Each row was made from one walk, in order. Every step used is in the known rows, and no mark comes twice. Write each row's walk.
Known rows:
pogir tavaf zufi bina rumuma: [  4  40   6 -42 -46 -17 -19 -43  -3  -7 -33  15 -12  -8 -10   5  14   2
 -22  12 -13  21  32 -59  33  22 -45 -15 -42 -22  12  15  -6  -2 -21  -5
  24   3]
bina gapu: [-12  24  26   5 -44  29 -11  -7  39  14   6  -6  -2  18   3  10 -12  -8
 -13   8 -64 -41 -19 -16  12  57 -24   9 -52 -11 -14   3   2  -2 -34 -15
   7   3]
zozi nutot: [-10   9  23  11 -29   0  -4 -29  28  12   1 -22  11 -16 -15  32   4   6
 -16  17 -37 -18  -5 -32  32  -3 -49 -11 -43 -40  -2  38   8   4 -30 -43
  33  12]
bina rumuma: [  5  15  16  -8 -37  16  -7 -18  24  14 -15  -5  14   0 -17  17  -8  -1
 -15  24 -60 -10  18 -40  26  45 -33   0 -45 -35 -22  43  17  14 -34 -48
  12  -1]
tavaf zufi: [-16  35  27 -21 -57  18  -6 -40  10   2 -26 -26   1 -13 -15  23  -6 -10
 -10  -5 -51   1  -9  -3  20  16 -43  -4 -42 -24  17  17  19   8 -27   4
  14  -3]
zozi nutot tunipir zufi tavaf pogir: [ 10  18  18  10   6   4  -6 -55  40   7  -6 -70  11  -2 -27  34 -21  -7
 -28  -5 -28  40  63 -16  38 -21  -6  -5 -34 -41  19  30  50 -15 -43   4
 -44  13]
tunipir pogir tavaf: [-16  28  13  -3 -12   5   3 -24  27  11  -4 -22 -19   5  -4  21  15  -6
 -26 -16 -18  26   7 -33  31 -19 -35 -11 -44   2  18  21   9  -1 -44 -10
 -32   7]
bina rumuma fabol: [ -4   6  11  18 -44  36  -7 -29  29   9   4 -21  22  -7 -19   8 -17  -9
 -21  29 -49 -22   6 -15  19  60 -34  -3 -43 -16 -22  43  34  11 -33 -27
   5   1]
tunipir zufi gifi: [-13  30  15 -16 -48 -12   6 -33  10  11 -24 -25  -5  -2 -15  30   7  -2
   0 -17 -68   5 -15  18  16 -21 -40  -3 -46 -20  14   9  -8  13 -21 -14
   9   0]
rumuma fabol: [-20  15  19  22 -53  43  -1 -35  31  11  23 -33  13 -11  -9  20  -9 -14
 -13   3 -42 -26 -23   4  13  39 -47  -7 -45   2  -6  20  24   7 -31 -10
   6   3]
mosurad bina gapu zozi: [ -7  11  23  -8 -56  21  21   3  40  19   0  23  -9  13  13  48   1  -1
  -4   8 -30 -49  -4 -29  15  65 -77  11 -60  -2  -5  13  -2  -8 -44 -24
  26  12]
tavaf pogir tunipir zufi bina mosurad: [-15  42  18  11 -10   1 -22 -24  20   3 -15 -26  -9  -1 -19  19   9 -14
 -22 -40 -36  40  33 -11  28   2 -15 -13 -36 -20  15   8   9  -1 -62 -34
 -44   6]
fabol rumuma bina: [ -4   1  27 -12 -30  34  12 -12  25  14 -15 -14  29   2 -20  22 -18 -10
   0  11 -44 -48 -34 -19  19  20 -30  -4 -41 -12   9  49  24  15  -1 -30
  30  12]
zozi nutot tunipir zufi bina mosurad: [ -7  17  13  12   3 -28  -7 -23  11  -1  -2 -43  -7  -8 -28  34  20   5
 -20 -11 -26  26  28 -42  27 -39 -25 -20 -36 -32   3  35 -19  -9 -32 -31
  -5  17]
tavaf pogir tunipir zufi: [ -1  39  20   3 -19  16 -19 -41  28   9 -10 -42   0   3 -13  21 -14 -14
 -20 -31 -36  47  38  -6  32   3  -7   5 -38 -31  15  11  33   6 -54 -12
 -66   6]
pogir tunipir: [ -6  25  19 -17 -37  27  -9  -9  35  14  23 -32   0   2 -11  44   1  -2
 -13 -10 -44  14   4 -36  28  -1  -6  -3 -45 -29 -11  22  19  17 -31 -18
 -26   9]
tavaf pogir tunipir: [-14  31  24  -6 -28  28 -17 -24  42  14   7 -23   7   2  -7  29  -7 -11
 -17 -17 -43  23  16 -24  39  13  -4  -1 -43 -37   1  12  45  10 -58 -25
 -33   7]
tavaf pogir tunipir zufi bina rumuma: [ 10  32   8  -3 -17  -6 -29 -38  21   0 -24 -21   1   6 -11   0  -1  -6
 -25 -10 -29  52  46 -27  40  20  -2   3 -38 -33   3  24  18   9 -47 -31
 -39  10]
bina zufi tunipir pogir tavaf: [-25   6  12   0 -15  20 -19  -8  36   2   1 -10 -12  11 -11  27  35  -5
 -31   1 -22 -11 -42 -19  26 -27  -9 -20 -47  12  -5  22 -11   3 -52 -19
   3  16]
mosurad bina gapu zozi nutot tunipir: [ -4  -2  18  -7 -34   4  23   3  47  16  13   3  -5  13   7  55   3   9
 -10  17 -17 -31  12 -54  27  28 -50   9 -58 -22  -9  28   6 -14 -39 -14
  14  25]
zozi nutot tunipir pogir tavaf: [-11  12   7   1  10 -13   6 -24  35   8  14 -45  -9   2 -13  33  15   8
 -31   2  -4  41  24 -65  45 -60  -4 -14 -41 -30   9  40  21  -8 -36  -7
 -33  23]
tavaf pogir tunipir zufi gifi: [-16  36  15 -14 -32   1  -9 -34  30  11 -16 -31  -1   3 -13  27  -4  -8
 -11 -27 -56  38  15   9  34 -20   0  -1 -43 -37  18   6  37  12 -49 -15
 -40   8]
gapu zozi nutot tunipir zufi: [ 12   8  14 -19 -24  -7  23 -48  35  10  -6 -45  -5  -5 -18  68  -5   5
 -17  -6 -28  32  57 -66  23   1 -37  -5 -49 -40  -2  29  28   0 -21  -4
 -32  17]
tavaf pogir: [-19  31  29   3 -35  21 -12 -35  35  18 -12  -8  10  -3  -3  17  -7 -13
 -12 -10 -52  -4   4 -10  32  33 -39  -1 -45 -29   4   9  32   3 -59 -38
   6   0]
zufi tavaf: [  1  22  26  -9 -37  43  -2 -30  43  18   7 -39  10  -1 -19  42 -16 -13
 -17   0 -56 -18  16  -5  21  34 -37 -10 -42 -12   2  16  41  -1 -32  -8
   5  -7]
fabol rumuma bina zufi: [ -5  -5  27 -17 -30  35  12  -4  36  11 -16 -10  30  10 -19  22 -11  -6
   3  30 -51 -73 -53 -11  21   7 -16  -4 -44 -12  -5  53  18  22  -1 -39
  52  14]
nutot tunipir: [ -7  21  21 -21 -30  19   1 -16  33  16  22 -35   0   7  -7  44   3  -2
  -6 -11 -47  11   6 -45  27  -8  -4   0 -46 -29 -18  21  13   6 -28  -7
 -12   7]
gapu bina zufi: [-22   6  19 -11 -35  26  -5  -9  36  13   6  19  13   2 -14  26  11   2
   4  24 -63 -48 -80 -30  20   7 -24 -16 -46 -34  -8  10   2  16 -41  -2
  70  -1]
nutot tunipir pogir tavaf: [-12  25   9 -19   1   6   7 -17  36  11  14 -42 -21  15  -5  32  14  -3
 -23 -22 -14  48  23 -55  36 -43   6  -7 -45 -10   5  21  16  -3 -39  14
 -55  13]
nutot tunipir pogir tavaf zufi: [-15  33  10 -30  -8   1   5 -29  24   0  -5 -51 -22   9 -10  25   8  -7
 -25 -22 -14  62  22 -40  35 -47   6  -7 -41 -13  23  19  29  -5 -36  39
 -58  11]
rumuma bina gapu zozi: [ -8   6  31  -3 -63  53   6 -11  54  24  -9 -10  11  18  -4  46 -22 -12
 -10  21 -73 -47 -27 -10   4  79 -37   5 -52   3   1  12  41   6 -21  -6
  12   0]
nutot tunipir pogir: [-18  15  15  -8  -6  15   9 -10  40  12  14 -57 -11  16  -5  27   9  -5
 -16 -18 -39  35  -8 -29  33 -37  10   0 -45 -13  -5  32  24   5 -35   2
 -42  12]
tunipir pogir: [-22  17  18   9 -19  17   6 -17  31  12  -6 -41  -8   5  -5  14  11  -9
 -19 -13 -43  12 -25  -5  28 -12 -27  -3 -45  -2   7  33  14  10 -40 -21
 -13   6]

Which walk is each row?
[-39  16  24  11 -20  29   0   2  21  17  -1  15  10 -10 -34  35   6  -9
  -3 -10 -68 -35 -44 -37   9  19 -46 -32 -40 -34   9   8  12  -3 -60 -13
  38  -8]	gapu bina mosurad
[ -1  15  25 -19 -36  42  -4 -19  55  14   4 -29  11   7 -17  41  -4  -7
 -13  24 -65 -47 -16   4  24  20 -19  -9 -46 -11 -18  21  29  10 -32 -20
  32  -2]	bina zufi tavaf
[-14  -3   6  18 -36  38  -7 -27  25  10  10   8  29  -8 -26   2 -15  -7
 -12  31 -51 -26 -39 -35  17  54 -33 -14 -41 -34  -6  29  38   9 -41   8
  35  -3]	gapu bina rumuma fabol
[-25  20  24  -9 -57  28 -24 -35   7  -4 -22 -21   1 -14 -22  28   8 -13
 -22 -13 -41   1 -28   0  15  12 -34 -12 -41 -10  16  15   6   0 -36   7
  15   5]	tavaf zufi tunipir
[ -6  -1  21   4 -45   5  20  -3  42  17  -1  18  -3   3   7  49   3   7
 -11  24 -19 -50   0 -38  23  48 -79   6 -58 -15  -1  27   0 -11 -42 -33
  35  20]	mosurad bina gapu zozi nutot
[ -5   1  28  -2 -30  40   6  -1  35  12 -12  -7  25  21 -11   6 -28 -13
  -6  20 -53 -70 -39 -16  12  46 -14   7 -46  -4   4  38  22   4  -3 -19
  24  14]	fabol rumuma bina gapu
[ 11  19  11   1 -36 -22  -3 -45  22  -3 -22 -14 -17   7   1  18   7   3
 -22   3 -31  -1  16 -37  14  41 -53   2 -51  -8   5   7 -25  -6 -16 -13
   7  16]	tunipir zufi bina gapu zozi nutot
[ -8  31   1 -23 -21 -19  -9 -35   8  -9 -41 -13 -20   1  -8 -10  21  -2
 -33   3  -8  46  14 -38  39  -9 -28 -13 -40  -5  24  30   5   0 -31  -1
  -8   8]	tunipir pogir tavaf zufi bina rumuma
[-27  11  10  11 -13  18 -17 -19  22   5   2 -16 -16   3 -12  25  30 -10
 -38 -24  -9  21 -17 -31  24 -22 -26 -22 -43  15  15  18  -6  -9 -55  -9
 -27  15]	zufi tunipir pogir tavaf
[-14   6  32  -2 -52  47  -7  -5  42  20  -7 -17  23   6 -14  40   0  -5
  -1  35 -70 -51 -65  19  19  13 -22  -5 -43  -4  -6  34  17  24 -22 -34
  51  -1]	rumuma bina zufi
[ 16  13  16   4   0   3  -1 -46  32   6   6 -76   7  -2 -30  42 -15  -1
 -26   0 -28  31  54 -24  29 -27 -11  -7 -35 -36  10  36  30  -9 -25   8
 -36  13]	zozi nutot tunipir zufi tavaf
[ -8   8  18  -3 -15   0   1 -22  35  11  20 -41   9  -6 -15  44   4   9
 -15  11 -34   6  11 -53  37 -28 -12  -7 -43 -48 -12  38  17   1 -26 -22
   6  18]	zozi nutot tunipir
[ -5  -1  12  24 -46  24   4  -9  20  13   4   2  20 -10  -9  18  -2  -2
 -11  29 -15 -34  -3  -3  26  45 -72   2 -44  -7  -9  55   8   3 -45 -38
  29   9]	mosurad bina rumuma fabol
[ -6  21  29 -11 -29  44 -10 -30  64  14  -7 -22  16   7 -13  30 -12 -14
 -17  20 -64 -36  -5  14  32  28 -15  -8 -45 -19  -8  14  51   5 -54 -26
  22  -3]	bina zufi tavaf pogir
[-21  49  16 -29 -39 -11 -13 -28  -2  -5 -27   9 -21 -14 -18  23  24  -6
 -19 -17 -20   9  19 -43  21   6 -59 -32 -41 -10  24  -1 -16 -12 -38 -10
  20  -1]	pogir tavaf zufi bina mosurad
[-16   2  13  11   3  -5   8 -18  39   8  10 -60   0   1 -14  28  12   6
 -25   4 -25  28  -1 -39  42 -53   2  -7 -42 -33   0  50  24   1 -34 -16
 -20  22]	zozi nutot tunipir pogir
[ -4  13  23  -8 -27  36  -3   0  57  16   9 -11  10   8  -7  47   2  -4
 -12  14 -22 -27  -2  12  42   1 -26  -1 -44 -16   1  30  33   3 -63 -30
  15  11]	mosurad bina zufi tavaf pogir tunipir
[-30  15  37  22 -36  48  -2   6  26  25 -10 -23  18  -7 -35  50  -4 -16
  -8   0 -76 -40 -30  12   8  22 -45 -22 -36  -4  11  32  25   6 -43 -44
  19  -8]	rumuma bina mosurad
[-20  38   8 -21 -25 -15  -6 -38   9  -8 -27 -20 -28  -1  -1   0  29  -5
 -27 -16  -4  42  -8 -26  35 -26 -36 -15 -41   6  35  13  -4  -3 -31  11
  -4   8]	tunipir pogir tavaf zufi bina
[-15  33   4 -36 -13 -16  -2 -29  17  -6  -6 -37 -29  10   0  12  28  -1
 -24 -21  -1  63  10 -48  39 -50   4 -11 -42  -3  20  15   4  -5 -26  31
 -30  15]	nutot tunipir pogir tavaf zufi bina
[-20  38   8 -14 -26 -10 -12 -28  18  -9 -25 -13 -32  15   8 -16  19  -8
 -32  -8 -13  23 -13 -22  28  -1 -20  -5 -45  14  30   2  -5 -11 -32  21
 -11  11]	tunipir pogir tavaf zufi bina gapu
[ 11  19   2  16 -38  -5 -18 -50   2  -5 -16 -27   3  -4 -14 -10   2  -6
 -21   8 -26  15  13  -5  16  41 -45  -1 -39   2  -2  32 -18   7 -17 -18
   3   5]	tunipir zufi bina rumuma fabol
[-17  37  20 -22 -63   2 -21 -28  12  -8 -22  -4 -12   7   6  -8   8  -6
 -14   5 -47 -16 -36  -7  18  43 -30   2 -48  -6   9  -1 -13  -2 -19   7
  42   5]	tavaf zufi bina gapu
[ 19  30  16 -10 -19  34  -9 -34  33   9   8 -71  -2   6 -27  46 -20 -12
 -24 -23 -40  40  51  -3  21   0  -5  -1 -36 -15  13  18  34   4 -28  16
 -72   3]	pogir tunipir zufi tavaf
[  6  14   9   0 -11 -30  -9 -40  14  -1   3 -45  -4  -5 -13  27  18  11
 -17  -2 -14  35  17 -44  34 -40 -18  -6 -39 -33   2  33 -21  -2 -15 -14
   2  21]	zozi nutot tunipir zufi bina
[ -1  29  24  -8 -21  48 -14 -32  58  17   8 -46  13   4 -18  37 -25 -19
 -26 -11 -48  16  38  -8  37  24  -1  -8 -39 -28   8  11  78  -1 -56  -6
 -39   0]	zufi tavaf pogir tunipir
[-34  36   8 -32 -34 -14  12 -30  18   1 -33 -21 -21  -2  -9  16  20  -5
 -19 -14 -36  31 -16  -3  32 -48 -26 -17 -45  -8  39  12  26   3 -33  15
  -9   5]	tunipir pogir tavaf zufi gifi
[-34  40  11  -8 -13 -12  -3 -21   6  -7 -34 -18 -30  -4 -16  10  31 -10
 -31 -26 -15  32   3 -23  27 -26 -40 -29 -39   8  36  15  -4 -10 -49  -5
 -13   4]	tunipir pogir tavaf zufi bina mosurad
[  8  28  18 -12 -19   3  -1 -34  17   8   3 -57  -6   9 -15  38  -5  -5
  -9 -25 -40  38  34 -24  20 -17  -8   7 -41 -20  -1  19   0   2 -26  11
 -48   6]	nutot tunipir zufi
[-32   0  16  21 -21  28 -16 -14  26   6  -1 -31  -6   3 -13  22  27 -12
 -32 -22 -33   8 -46  -4  22 -15 -19 -14 -43  11   5  29   1   1 -50 -21
  -9  13]	zufi tunipir pogir
[  5  32  15  -4 -37 -16 -14 -44  -1   0 -17 -23 -13  -2  -4  10  19  -2
 -10 -19 -30  20  -2  -9  17   7 -52  -1 -41   0   9  12 -42   5 -15 -19
  13   4]	tunipir zufi bina
[-28   7  19 -26 -59  -3  17  15  32  17  -3  28   3   1   2  46  34  13
  14  25 -48 -64 -71  18  33 -27 -54  -5 -55 -15 -10  31 -23  18 -37 -54
  93  12]	mosurad bina zufi gifi
[-35  14  18   3 -35  23 -17 -32  11  -7 -29 -41  -6  -7 -20  13  15 -16
 -32 -20 -34  23 -43  13  20 -14 -21 -12 -39   4  28  24  16  -1 -43  14
 -11   9]	tavaf zufi tunipir pogir
[-29  -9  17  16 -24  20  -4  15  30   8   1   2  -5   6  -3  34  42   0
 -16   7 -11 -36 -71  16  30 -29 -43  -6 -47  18  -1  44 -30   4 -59 -40
  43  21]	mosurad bina zufi tunipir pogir
[  0  -4  26 -20 -40  42  24  -8  46  13 -19  -1  20  20  -9  27 -30 -14
  -5  18 -56 -67 -19 -38   9  69 -28   5 -53  -6   1  31  40   6   0 -14
  16  15]	fabol rumuma bina gapu zozi
[-14  11  18 -15 -17  51 -15 -16  63  13  13  -8  22   9 -22  31 -11  -9
 -13  17 -59 -20 -40 -22  33   9  13 -18 -41 -43   5   3  66   8 -59  18
  20  -1]	gapu bina zufi tavaf pogir tunipir
[-17  33  17 -21 -46  14 -26 -41   3  -3 -16  -3 -11 -13 -19  33  13 -11
 -29 -16 -13  17   7 -35  19   3 -42 -21 -41  -9  25   2   1 -12 -40  17
  -5   7]	pogir tavaf zufi tunipir
[-12   9  25  -5 -45  13   6   9  30  16   1  13   4   1   2  42  23   6
   5  22 -27 -55 -41   2  30  -3 -64   1 -50  -7 -12  37 -27  12 -43 -50
  65  10]	mosurad bina zufi
[ 18  26   7  -4 -30 -20 -19 -41  -1  -2 -31 -15  -4   2 -12  -2  11   1
 -16   2 -36  22  23 -23  22  27 -43   2 -40 -14  -3  30 -32   9 -18 -33
  11   3]	tunipir zufi bina rumuma
[ 12  28   8 -25 -40   3  -8 -27  30   0   1 -27 -24  19   2  33   3  -3
 -20 -19 -33  28  27 -44  15  37 -12   7 -51  -5  -4  -2  -5   6 -17   6
 -45  15]	pogir tunipir zufi bina gapu zozi
[-19   4  31   4 -16  35  16   6  22  14 -21 -12  26  -1 -37  31 -14 -16
  -4   0 -57 -59 -22 -17  12  17 -36 -20 -38 -11  10  51  26   6 -19 -47
  23   7]	fabol rumuma bina mosurad
[  5  14  10   9 -11 -25 -14 -28  22  -3   5 -39  -8  11  -4  10   9   8
 -23   6 -23  14  13 -38  28 -12  -3   4 -43 -25  -3  23 -22 -11 -17  -4
  -4  23]	zozi nutot tunipir zufi bina gapu
